Each row comes from the steps of one walk. Every step used is in the known rows, and no mark comes twice. Write the walk behind each row, first mark first.
In the rows, zero is written as 128.
Known rows
X, F: [143  97 109 150 124 160 135 115 111 131 144 157 153 145 126 129  98 136
 106 107 122 183 126 113 145 100 120 123 193 143 106 100 131 173 143 107
 133 170 144 106  55 140 161 117 102 130 123 153 126 137 103 120 164]
E, Y, F, X, S: [151 106 158 121 137 128 124 142  99 121 157 138 156 164 170 142 150 148
  98 107  84 162 163 112 146 104  64 107 159 147 105 105 136 192 123  90
 108 195 101 148  75 163 124  61  77 141 127 140 128 175 135 128 142]
G, K, V, S, N: [136 110  61 152 131 124 148 129 136 157  93 122 146 129 165 120 135 148
  90  87  99 161 106 107 124 116  62 147 173 108 110  82 118 148 191  65
 150 162 182 138 117 135 179 134 111 124 100 162 158 104 140  98 161]
J, M, K, V, S, N: [144 140  53 156 107 132  99 112 108 170  86 136 138 112 157 106 103 160
  69 108 123 175  95  87 126 125  50 150 175 100  82  56 116 148 200  75
 147 133 136 123 134 140 165 119 129 125  91 156 159 132 141  96 162]
X, E: [153 119 107 136 115 172 131  99 112 137 143 156 169 133 151 143 119 159
  91 110  95 183 145 103 155 110 124 128 192 157 124  97 119 148 153 109
 131 169 153 101  66 133 171 110 104 118 131 157 138 130 115 104 152]
N, E, X, S, V, K, M: [137  80 111 142 149 179 116 138  73 166 106 137 173 155 156 151 151 198
  79 159  95 154 163  84 115  83 121 104 160 106 102  85 159 130 162  74
 124 122 155 145  94 198 180  70 137  99  93 154 155 155 115  80 153]
Y, E, N, S, V, K, G: [178  83  88 125 127 133 100 155 111 148 131 147 164 143 148 147 137 154
  62 126  76 141 130  82 122 131 103 153 194 121 102  85 144 115 154  88
 135 156 164 146  85 138 167 113 145  99  94 156 217 160 123  65 136]
X, E, N, S: [179  94 101 138 109 149 116 105  85 147 148 179 168 138 142 131 129 140
 104 134  76 173 149  97 138 120 123 140 182 116 115  94 131 125 178 113
 129 176 170 125  38 125 171 100 105 121 114 146 168 145 135 105 138]
S, N, E, X: [143 134  92 161 118 156 107 152  90 125 123 171 176 131 137 157 126 145
  97 129  80 143 180  99 155 115 126 109 164  90  74  86 153 164 190 106
 149 112 135 151  84 194 172 121 145 105  93 109 166 128 124  58 160]
X, E, N: [183  96 106 126 104 156 109 121 102 142 142 152 175 145 144 158 128 137
  90 121  67 179 146 103 134 115 129 138 201 137 116  89 138 144 159 105
 133 158 153 124  56 129 179  94 110 120 136 155 145 120 133 107 155]
E, Y, F, X: [152 131 131 123 126 133 119 141 119 110 151 131 164 166 171 164 153 141
  97 105  83 153 165 106 167 106  65 112 189 133  99 118 125 193 120  83
 119 187 109 148  84 148 131  85  90 143 120 143 142 171 140 107 142]
X, F, Y, E, N: [185 105 111 133 127 129 113 170 107 126 160 147 170 183 138 143 115 107
 103 142  51 177 155 121 111 104 125 139 207 129  77 122 144 167 138 133
  98 185 127 121  57 133 137  72  97 101 137 164 148 146 137 101 156]
M, J, G: [147 142 104 138 106 131 110 112 122 100  96 174 151 101 145 122 112 163
  70 127 114 174 141  91 181 122 116 152 173 131 111 113 123 180 133 124
 157 124 154 100 102 138 158 154  88 118 123 105 169 124  90  96 141]
X, E, Y, F, T: [175 127 141 120  93 157 129 105 122 142 163 142 197 145 151 164 160 151
 111 115  81 133 184 107 148  97  84 113 193 163 113 138 115 195 117 121
 110 196 123 109  53 161 157  77  77 106 112 171 114 160 136 100 133]
V, K: [142 135 110 137 108 147 138 135 118 142 130 135 171 139 141 151 109 153
  86 126 125 164 116 104 139 104 113 137 200 136 108  91 124 152 158  70
 163 142 170 115 109 136 173 135 122 150 130 148 140 126  99 111 173]
N, S, V, K, G, J: [132  90 103 136 116 126 138 105  99 158 111 151 131 126 154 115 133 190
  78 109 105 171 109  84 155 124 121 131 170 125 123  62 124 113 130  54
 153 149 185 110  95 118 174 157 125 115 129 148 200 152 101  78 141]
K, V, S, N, E, X: [143 125  86 184 134 142 116 155 107 131  91 143 161 138 151 150 157 133
 104 125  80 140 178 112 141 123  87 118 150  85  77  88 146 148 215 101
 143 121 146 147 122 169 183 108 135 108  51 114 173 113 133  69 144]
E, X, S, V, K, M: [148  79 125 141 141 182 131 131  73 168  96 129 151 151 166 151 138 190
  86 148 107 168 136  77 111  84 106 117 171 121 123  75 142 145 144  58
 133 125 147 145  97 173 179  66 130 119 113 173 146 153 105  86 155]
V, S, N, E, X, F: [125 104 101 181 151 146 131 148 104 118 106 168 161 169  92 131 117 130
 123 140 107 142 167 140 148  96 110  88 151  84  68  99 148 165 218 126
 135 137 134 151  97 184 177  99 144 104  70 108 148 130 111  87 163]
X, S, V, K: [135  98 129 123 122 159 135 128  87 171 108 129 162 136 129 148 111 171
  76 117 111 172 119  98 125  87 132 112 169 129 123  60 139 137 143  68
 145 145 155 117 107 154 163 107 129 127 133 169 152 131  88 103 173]
M, J, G, K, V, S, N, E: [121 120  49 150 135 105 121 121 140 113  72 156 147 109 152  97 150 167
  60 134  94 138 141 107 149 129  67 138 148  85  90 114 139 148 192 110
 152 132 187 128 144 155 177 172  92  90  75 106 198 107 128  79 156]
E, N: [183 113 105 132 103 134 104 149 102 136 129 146 178 139 147 156 119 129
  85 115  85 178 132 100 144 126 126 150 196 123 102  88 136 164 153  90
 155 147 163 132  63 136 166 115 113 142 130 143 143 116 123 110 153]
E, Y, F: [159 130 106 131 115 152 106 139 126 132 148 134 174 156 166 142 133 142
  81 113 102 146 163  92 156 110  85 130 192 139 120 124 126 197 128  86
 135 179 134 153  62 152 142  99  97 122 111 140 129 163 137 115 140]
V, S, N, E, Y: [144 140  79 143 141 136 108 158 116 127 111 141 181 148 137 147 126 139
  75 118  91 133 160 101 144 118 110 111 149  86  82  96 147 148 202  98
 153 152 156 164  93 178 163 109 138 105  79 109 142 119 135  95 169]
M, K, V, S: [153 156  78 145 119 141 123 106 115 153 106 118 133 124 170 118 127 146
  87 112 122 196 133 105 132 102  69 152 179 136 101  95 124 149 187  87
 138 145 165 126 129 133 159 123 117 157  79 132 142 106 131 122 162]
V, K, M, J: [124 125  91 134 109 146 115 113 108 134 105 130 158 145 161 115 137 185
  63 155 141 186 112  90 127  96  93 152 203 124 122 117 128 162 159  71
 146 141 174 118  92 141 175 142 102 124 123 152 132 140 111 111 167]
N, E, Y: [169 139  96 124 136 161  96 149 107 126 155 150 181 142 173 162 126 153
  71 125  80 147 176  85 146 116 127 117 172 116  90 115 147 157 154  89
 143 144 153 136  64 172 150 113 104 124  97 116 135 135 141 102 152]
F, Y, E, X, S: [172 137 155 145 153 139 128 164  94 132 149 158 161 164 172 148 122 139
 114 153  58 183 191  97 132 102 113 120 155 140  87 113 145 175 144 134
  95 149 110 128  82 166 132  48  92 106 125 133 144 143 112  93 139]
T, F, Y: [143 163  85 157 100 149 123 127  73 132 144 135 155 135 149 139 117 125
 123 141  89 159 161  83 165 110 126 140 180 132  86 108 120 160 145  94
 126 129 135  96  73 129 129 101 102 112 147 144 121 166 124 105 155]
J, M, K, V, S, N, E: [132 142  43 161 117 140  77 118 106 168  96 145 152 120 152 102 111 169
  64 123 117 151 122  93 130 121  60 141 172  85  65  71 132 133 216  82
 145 133 146 124 127 162 167 129 137 106  67 135 169 136 152  91 161]
V, K, G: [160 107 101 143 108 138 120 126 125 129 144 142 158 121 156 147 127 161
  75 106 129 159 107  90 150 126  99 147 204 164  94  91 119 154 156  78
 158 120 162 101  99 131 174 127 112 145 120 152 158 138  87  96 160]
F, Y, E, N, S: [181 135  99 140 129 109 114 164  95 131 153 164 171 169 165 131 129 119
 100 155  55 167 165  89 125 126 123 162 188 111  88 118 139 137 155 123
 107 181 152 142  53 135 130  85  98 108 115 137 179 152 142  90 129]
G, J, M, K: [144 152  94 123 114 132  98 101 104 159 118 157 140 120 166 106  77 194
  60 118 122 212 103  98 149 120 103 151 187 122 100  69 115 160 131  59
 149 138 156 103  97 129 161 153 106 128 161 141 135 137 141 122 161]
S, N, E, X, F: [137 103  96 171 131 161 117 142  89 125 131 181 156 148 118 141 111 134
 118 136  93 148 179 116 147 102 125  88 171  92  62  92 162 167 187 114
 134 128 118 137  66 187 174 113 139  95  97 128 157 141 121  73 170]
J, G, K, V, S, N, E, Y: [168 107  47 143 150 121 120 149 145 124 102 147 169 111 183 137 146 152
  64 116  69 112 150  83 136 133  62 129 151  82  75 106 141 134 181  78
 155 143 169 148 133 161 175 122 101  97  72 120 183 125 150  75 155]
F, X, S, N, E, Y: [147 110 119 125 135 127 106 159  80 123 140 153 163 138 160 163 133 149
  83 108  61 143 163  96 132 115  94  82 144 102  61  74 162 145 175  89
 120 162 110 146  71 195 136  78 113 116 116 129 157 149 140  84 175]
J, G, K, V: [173  94  75 138 124 138 137 120 141 134 121 151 149  94 200 137 128 163
  82  99  86 158 126  80 153 132  74 163 190 137 112  99 119 153 129  74
 153 144 178  99 112 125 174 143  72 130 120 158 175 131 120  94 145]
G, K, V, S: [144 114  83 141 145 136 152 121 138 150 107 121 145 140 180 123 142 151
  97  97 101 179 118 115 135 115  61 153 177 134 127 107 119 154 162  71
 140 166 194 124 124 123 178 125  89 151  93 152 140 105 131 120 148]

Which walk is each row?
[155 154  81 125 112 156  88 103 103 159 131 158 150 116 156 124  81 183
  65 117 131 186 107  81 148 115  92 157 202 129  92  79 116 167 151  79
 143 128 139 105  89 145 157 124 118 140 125 141 134 147 124 115 163] : J, M, K
[150 134  96 138 124 152  93 143 122 128 164 140 192 160 159 139 147 147
  72 127  92 130 188  98 152 109 103 120 179 123 103 137 140 189 143 102
 130 176 143 152  56 174 146 110 105 110  88 119 136 166 149 113 136] : N, E, Y, F
[165  88 117 117 119 147 131 108  60 142 119 167 146 152 144 171 153 159
 113 118  39 170 158  99 147 105 120 114 179 103 115  63 137 103 153  97
 108 184 137 139  76 131 162  75 120 123 117 153 202 162 142  74 143] : F, X, E, N, S, V
[126 100  70 141 115 143 124  90  91 141  68 163 143 119 153  96 135 202
  59 163 136 151 115  63 148 107 104 151 174  94 129 103 127 122 135  81
 150 144 179 124 104 139 168 143 116  98  99 137 203 173  90  72 136] : N, S, V, K, M, J, G
[132 149 100 143 110 147 137 127  79 115 133 130 143 131 145 156 123 138
 119 105  94 171 150 104 185 113  90 133 176 130  78  90 117 159 147  77
 140 140 130 104  90 138 144 114 114 130 138 142 132 172 127 111 168] : T, F, X
[136  79  96 139 122 126 108  98  92 167 103 172 139 125 150 111 117 215
  57 118 112 163  80  76 155 141 111 134 176 110 119  48 105 112 125  48
 156 135 174  90  99 114 176 148 114 104 136 160 197 186 110  75 120] : N, S, V, K, G, J, M
[154 138 118 157 138 167 112 143  98 114 136 165 177 144 154 162 133 153
  96 140  81 158 190 104 166 109 131 119 172 110  89 114 144 171 169 108
 141 112 151 128  83 181 173 111 121 130  85 103 149 129 116  87 140] : N, E, X
[179 102 108 147 137 120 121 154  88 130 164 174 162 183 141 119 120 111
 119 160  67 163 154 115 115 111 122 138 190 110  74 124 147 141 152 135
  92 202 135 126  36 130 133  80  92 104 112 152 172 164 136 103 138] : X, F, Y, E, N, S
[172 104  95 144 111 129 111 126  90 141 133 174 168 135 140 131 122 131
  99 125  90 169 133  86 140 129 123 155 178 112 106  94 137 143 169  97
 141 162 173 138  45 138 159 118 113 140 108 129 169 138 126 112 137] : E, N, S
[141 107  72 119 124 138  96 132  85 155  90 135 162 165 147 116 150 181
  45 173  88 169 131  79  99 103 105 160 197  84 127 111 152 122 152  83
 120 175 182 166  76 150 165 127 136  79  96 156 194 156 143  75 145] : Y, E, N, S, V, K, M, J
[128 133  90 160 121 126 139 135 122 138  86 139 171 133 116 123 107 130
  91 102 128 165 117 111 147 117 103 138 165 109 104  79 120 155 192 100
 161 156 168 145  98 148 167 124 140 122 105 133 144 104 104  99 168] : V, S, N
[152 115 132 136 104 129 103 141 100 157 147 151 214 140 129 132 157 144
  93 111  87 102 183 104 128 105  85  96 151 127  73 112 145 196 160 118
 118 179 121 134  36 218 134  89  89  80  96 151 128 151 136  88 155] : X, S, N, E, Y, F, T
[157 103  82 149 146 119 152 119 156 127  90 137 153 112 182 125 133 154
  89 105 104 157 119  99 155 132  61 163 169 129 114 108 107 147 150  89
 157 153 190 108 138 119 180 130  77 138  98 139 168 115 111 102 139] : J, G, K, V, S
[142 138 138 140  87 138 138 115 129 146 141 135 202 139 127 130 149 136
 113  99 119 144 151 120 163 103  92 146 200 163 107 127 101 211 122 126
 133 180 153  99  63 163 150 119  83 126 114 158 120 143 106  99 132] : Y, F, T
[156 112 115 140 114 121 121 114 122 128 130 152 144 115 172 123 124 166
  71  83 100 197 117  98 168 138 118 140 183 161 115  81 117 164 120  77
 151 141 170  93  69 123 166 151  95 121 152 138 150 124 115 102 142] : K, G, J
[169 114  89 124 135 144 111 147  93 158 117 153 171 149 145 143 122 141
  73 119  58 165 155  87 124 114 131 150 184 104 124  90 144 128 142 105
 129 186 172 159  55 153 155 109 141  99 100 144 197 146 142  80 130] : Y, E, N, S, V
[146 122 131 127 120 157 140 108 105 122 141 152 149 140 156 168 134 159
 107 103  75 185 150 120 164 106 102 114 194 151 106  89 124 147 146 104
 119 178 130 100  90 130 162  93  96 143 138 153 150 147 126  99 156] : F, X, E
[162 152 126 144 148 163 123 158 123 117 132 150 163 146 169 164 108 143
  91 128  82 178 178 107 148 112 106 138 187 136 107 120 134 182 148 114
 131 148 138 142  88 168 161 105 128 114 105 123 145 131 128  91 139] : Y, E, X
[169 136 139 125 100 139 127 128 124 137 153 129 197 146 151 154 155 139
 104 108  96 131 168  96 150 103  83 126 192 159 103 134 118 215 114 108
 124 177 132 120  57 173 140  93  79 128 107 160 108 149 126 106 136] : E, Y, F, T
[131 104 132 140 120 122 136 139  83 134 115 154 153 124 138 140 120 150
 104  84  94 175 121 111 139 110  92 108 159 125  81  54 134 153 167  89
 131 170 115 126  83 160 140  94 109 130 148 154 156 138 112  92 183] : F, X, S, N
[132 108  99 152 120 143 109 139  90 154 128 165 183 120 128 118 108 152
  80 106 101 152 146  97 133 114 127 112 155 113  85  73 149 153 188 106
 142 150 151 126  47 187 157 115 127  91 116 131 153 127 122  94 171] : X, S, N, E
[133  97 131 127 133 168 117 112  64 151  77 137 137 153 155 134 151 203
  72 168 109 187 142  83 116  72 105 112 160 111 128  90 150 160 143  76
 122 109 138 140 109 177 172  87 116 106 112 154 151 145 104  84 153] : E, X, S, V, K, M, J
[125 132 129 144 114 129 134 125 121 115 140 134 163 162 145 141 144 140
 106  94 107 161 150 126 172 104  76 129 199 145 104 106 112 191 128 101
 121 190 131 125  86 143 142 107  99 142 129 140 147 171 119 105 145] : Y, F, X
[175 157  82 143 111 132 103 169  86 128 154 123 180 156 145 157 122 105
 105 155  46 162 175  93 138 123 115 161 192 121  67 121 140 157 149 108
 116 146 137 126  67 134 130  91 117  81 140 151 136 164 155  99 153] : T, F, Y, E, N
[155 112 114 149 121 143 133 124  98 129 152 157 148 163 137 128 108 129
 125 130 100 173 140 108 139  93 135 120 194 137  88 110 132 170 132 110
 111 167 120  93  63 124 140  91  83 127 142 164 131 148 106 105 158] : X, F, Y
[145 140  89 141 126 124 111 103 112 169  87 131 128 126 179  93 110 180
  69 120 118 209 101 106 135 125  57 153 168 113 108  68 109 142 158  57
 146 145 166 103 139 111 175 142  97 130 113 145 139 124 147 128 143] : G, J, M, K, V, S
[160 134 136 155 143 127 123 171  88 136 132 157 165 149 156 145 114 135
 112 147  58 167 181  95 117 105 112 111 155 119  74  93 154 173 163 129
 105 146 100 149  81 178 134  57 115  85 132 142 158 140 118  67 155] : F, Y, E, X, S, N
[130 119 108 182 153 125 133 154  94 115 117 164 152 185 108 134 134 119
 144 162  87 140 181 135 143  90 124  84 151  78  51 110 151 156 203 142
 113 132 113 140 108 175 155  70 123  99  87 114 147 138 105  75 159] : V, S, N, E, X, F, Y
[168 112 159 143 122 160 149 124  98 122 136 167 160 147 124 164 126 132
 153 124 100 161 162 123 155  86 109 103 181 142  81 115 124 199 136 124
 118 136 117  92  66 173 168  87  87 135 109 159 116 129  96  91 146] : E, X, F, T
[115 138  75 164 128 128 122 141 119 138 100 150 182 143 109 122 115 135
  81 113 114 146 143 118 149 118 116 121 157  92  85  92 132 144 210 114
 159 153 179 142  99 175 172 128 145 107  82 105 153 112 114  94 165] : V, S, N, E
[116  93 107 119 117 157 118 102  78 164  80 125 144 141 153 108 135 204
  55 143 127 186 110  82 111  75 110 125 174 125 136  85 147 149 139  72
 122 147 163 126  93 159 165 109 111 100 126 172 146 143 103 104 166] : X, S, V, K, M, J
[145  97  55 161 131 110 145 129 149 134  80 140 150 101 167 120 127 149
  85  95  99 142 108  99 144 137  53 157 161 107 101  85 114 143 175  82
 166 154 179 131 141 130 187 138 105 116 101 144 187 114 117  84 160] : J, G, K, V, S, N
[125 122  64 116 131 144 125  93 114 135 114 140 146 141 183  99 147 194
  63 131 119 198 118  85 133 103  92 163 196 135 134 127 129 180 138  76
 123 154 190 131  70 146 167 143  75 121 124 152 131 127 142 105 157] : G, K, M, J
